Each row comes from the steps of one path. Every step used is in the known rows, and no mark comes twice. Write the path behind each row, first mark first.
In the rows, 128 means zero.
Known rows:
L > D > W: [103 149 112 102 139  92 112 196  84 100 105  81 124 171  90 169 118 127
  43 158  95 153 132 161 141 115]
A > P: [ 99 150 112 125 146 120 132 157  53 136 132  70 113 163 159 120 164 149
 102 104 141 128  99 198  88 137]
C > W > D > L > P > Q: [164 117 139 131 128 112  93 141 145 129 198 144 125  74 145 211 116 174
 174 155  63 162 159 130 148 141]
A > P > L: [109 134 120 113 129 132 124 137  96 152 138  42  98 155 199 111 146 129
 130 100 128 128  96 199  88 141]
L > P: [111 137 115 122 151 114 117 142  88 117 140 113 118 167 118 164 143 161
  96 146 135 123 127 137 111 129]
L > C > W > D: [139 134  94 135 122  94  96 182  73 124 145 131 124 142 122 215 164 165
  71 153 109 148 145 172 171 129]
B > Q: [112 133 150 120 119 113 120 144  87 177 114  80 146 151 147 168 111 124
  81 125 144 152 118 118  78 134]
C > W > D: [141 108 110 145 124 107  94 165  90 138 154 114 108 130 146 208 145 159
  89 128 119 154 133 164 127 152]
W > C > L > P > A: [100 103 121  82 107 104 110 120 157 154 177 114  85 152  84 172 135 141
 121 123 112 103 129 171 143 144]
L > C > W: [116 156 102 109 126 117 119 176  78 112 135 141 117 148 133 171 151 168
  68 172 136 133 116 162 166 117]
B > Q > P > A: [ 76 127 177 113 137 140 143 124  93 211 128 118  76 154  92 149  83 118
  93 103 121 123 128 111  75 150]
Q > P: [110 154 121 125 146 134 117 147  68 135 132 134  75 172 104 155  98 138
  87 139 105 123 137 119 116 149]
D > L: [124 188 125 120 131 104 113 160  70 140 132 105 132 136 147 157  94 140
 116 131  93 124 115 131 115 163]
P > A > D > W: [ 78 119 147 100 149 138 168 157 127 160 112 104  93 188 127  76  97 121
  79 153 108 113  89 178  83 152]
L > P > Q > B: [132 121 143 126 134 137 116 122  98 101 154 131 123 144  85 160 107 156
 113 158 107 135 159 126 127 136]
A > P > Q > B: [118 132 140 129 128 143 131 136  64 122 146  89 120 140 130 119 125 144
 115 114 110 135 127 182 101 142]
A > D: [108 136 124 127 136 122 135 160  92 147 115 112 130 181 156 110 102 141
  86 180 142 136 112 169  88 143]
Q > P > A > D > L > C: [ 75 196 143 114 146 134 162 169  75 169 132 177  82 160  78 104  60 154
 125 191  75 102 125 155 137 141]
A > D > W: [110 135 127 111 145 129 151 178 103 120 108 100 126 185 140 101  98 140
  81 188 104 142  95 156  94 126]
C > W > D > L > P: [141 147 115 144 138  96  96 176  90 116 188 140 120  91 121 225 132 207
 156 154  91 158 134 133 142 130]
B > Q > P: [106 144 155 124 130 130 123 145  71 175 127 118 104 151 109 171  84 136
  95 137 117 151 135  88  84 127]
W > D > L > P: [139 160 114 147 146  83  96 165  76 130 163 109 135 125 108 214 126 173
 143 130  76 144 151 133 124 146]
W > D > L > P > Q > B: [158 144 142 151 128 107  98 143  83 113 178 132 139 104  79 208  87 166
 159 144  47 155 182 117 137 151]
A > D > W > C > L > P > Q: [147  81 131  68 104 128 126 137 208 113 173 121 122 147 120 128  97 136
 146 217  52 157 130 155 146  97]
W > C: [126 125  89  96 113  87  98 122  88 134 141  84 140 177 106 167 122 123
  88 104 118 109 131 159 118 160]

Which path is each row?
[143 117 105 128 106 107  91 163 118 140 150 105 110 137 160 206 145 144
  99 150  99 151 145 174 167 133]
P > L > C > W > D
[ 98 100 132  71 101 122 146 153 171 160 146 102  88 172 109 109  90 118
 104 163  79 125  96 190 121 140]
P > A > D > W > C > L
[ 90  95 128  91 108 115 131 132 165 159 172 130  92 162  98 128 113 154
 133 178 123 114 118 192 124 130]
W > C > L > P > A > D
[154  91 126  60 102 118 105 120 197 107 180 108 113 136 109 168 116 123
 131 163  39 146 143 134 165 112]
D > W > C > L > P > Q
[ 81 185 137 109 137 115 157 168  87 176 120 137 128 161 118 100  90 142
 111 177 102 102 109 185 129 148]
P > A > D > L > C
[127 129  93  79 125  92 116 140  99 108 137  75 135 182  89 155 117 120
  80 111  81 119 116 146 120 141]
D > W > C
[ 86 110 157  98 136 150 160 175 170 136 143 130  72 161 122 106 113 156
 112 204  95 137  91 170 114 110]
C > L > P > A > D > W
[123 200 111 109 121 110 119 187  68 114 146 150 130 113 133 175 118 182
 113 184  99 134 113 145 178 122]
D > L > C > W
[ 89 164 144 110 154 115 133 135 105 153 156 123 101 135 107 147 108 157
 139 118 104  95 116 141 108 162]
D > L > P > A
[134 125 145 125 118 139 116 127  90 125 134 115 125 152 114 148  88 123
  90 140 102 135 152 136 121 163]
P > Q > B
[116 138 133 116 130 146 111 128 109 152 138 107  63 165 144 144  78 121
 115 136  90 122 139 123 117 154]
Q > P > L
[ 87  96 117  77 148 108 158 131 141 129 155 111 114 191  64 103 113 151
 113 153 103 101 104 177 100 125]
L > P > A > D > W > C
[135 165 149 125 132 128 116 136  88  98 166 141 134 109  88 163  72 171
 156 165  72 137 155 109 136 140]
D > L > P > Q > B
[113 129 164 112 114 142 116 128 115 190 132  89  88 146 144 159  68 116
 123 135 104 151 136  92  87 131]
B > Q > P > L
[141 192 103 136 127  72  95 182  51 137 133 113 151 140 107 208 125 142
 102 135  60 138 153 154 160 149]
W > D > L > C
[100 145 125  97 133 123 110 180 109 114 124  89  66 168  87 162  70 122
  85 165  59 152 149 133 150 110]
Q > P > L > D > W
[105 147 120 114 100  96  87 199 113 133 121 100 106 143 123 196 117 134
  60 178 115 168 146 175 164 120]
C > L > D
[109 134 119  90 122 103 106 177 124 116 111  53 106 166 128 161 101 111
  70 152  82 152 134 162 139 121]
P > L > D > W
[108 151 123  94 108 103 104 216 123 107 117  88  98 146 110 186 113 130
  53 187  77 177 130 164 168 101]
C > L > D > W
[ 77 111 146 102 167 138 173 154 134 134 133 121  94 183 102  89 117 156
 102 174 113 114  95 166  87 124]
L > P > A > D > W
[ 78 116 145 121 141 133 153 141 116 187 115 115 103 183 143  88 103 124
  85 146 145 105 103 192  78 170]
P > A > D
[114 162 116 108 128 137 113 144  90 140 129 124  74 177 117 151  97 124
  99 161  83 118 151 132 155 130]
Q > P > L > C
[ 96 133 157  91 118 121 117 178 116 148 118  73  92 146  91 177  60 118
  91 167  73 180 147 105 119  90]
B > Q > P > L > D > W
[122 118 136 114 136 135 126 119 108 154 144  73 120 144 185 108 149 116
 120 102 113 129 118 192  94 148]
A > P > Q
[ 78 172 155 121 150 143 158 154  91 185 141 159  73 148 103  94  41 148
 142 167  86 107 115 146  94 166]
Q > P > A > D > L
[101 105 124  64 117 114 126 137 169 127 171 104  80 155  71 163 130 137
 112 130  74 112 111 158 145 126]
D > W > C > L > P > A
[154  90 123  79  94 112  89 101 188 132 185 118 119 131 123 180 122 126
 140 155  78 137 159 147 158 129]
W > C > L > P > Q
[145 154 117 142 120  96  93 178  82 140 166 122 120  96 151 214 110 175
 134 135  87 157 125 142 136 157]
C > W > D > L
[142 167 117 146 129  82  91 164  68 154 142  94 136 129 135 204 104 138
 120 109  73 143 142 143 116 174]
W > D > L
[115 190 116 116 124 119 140 204  79 122 143 168 140 123 143 134  97 194
 127 235 111 146 100 166 159 109]
A > D > L > C > W
[128 121 101  90 103  95  91 138 134 112 175 113 116 148  98 194 135 159
 122 158 105 135 136 149 153 119]
W > C > L > P
[ 85 162 151 118 137 124 153 153 107 188 128 122 114 148 143  93  72 138
 130 154 110 105  99 175  87 174]
P > A > D > L
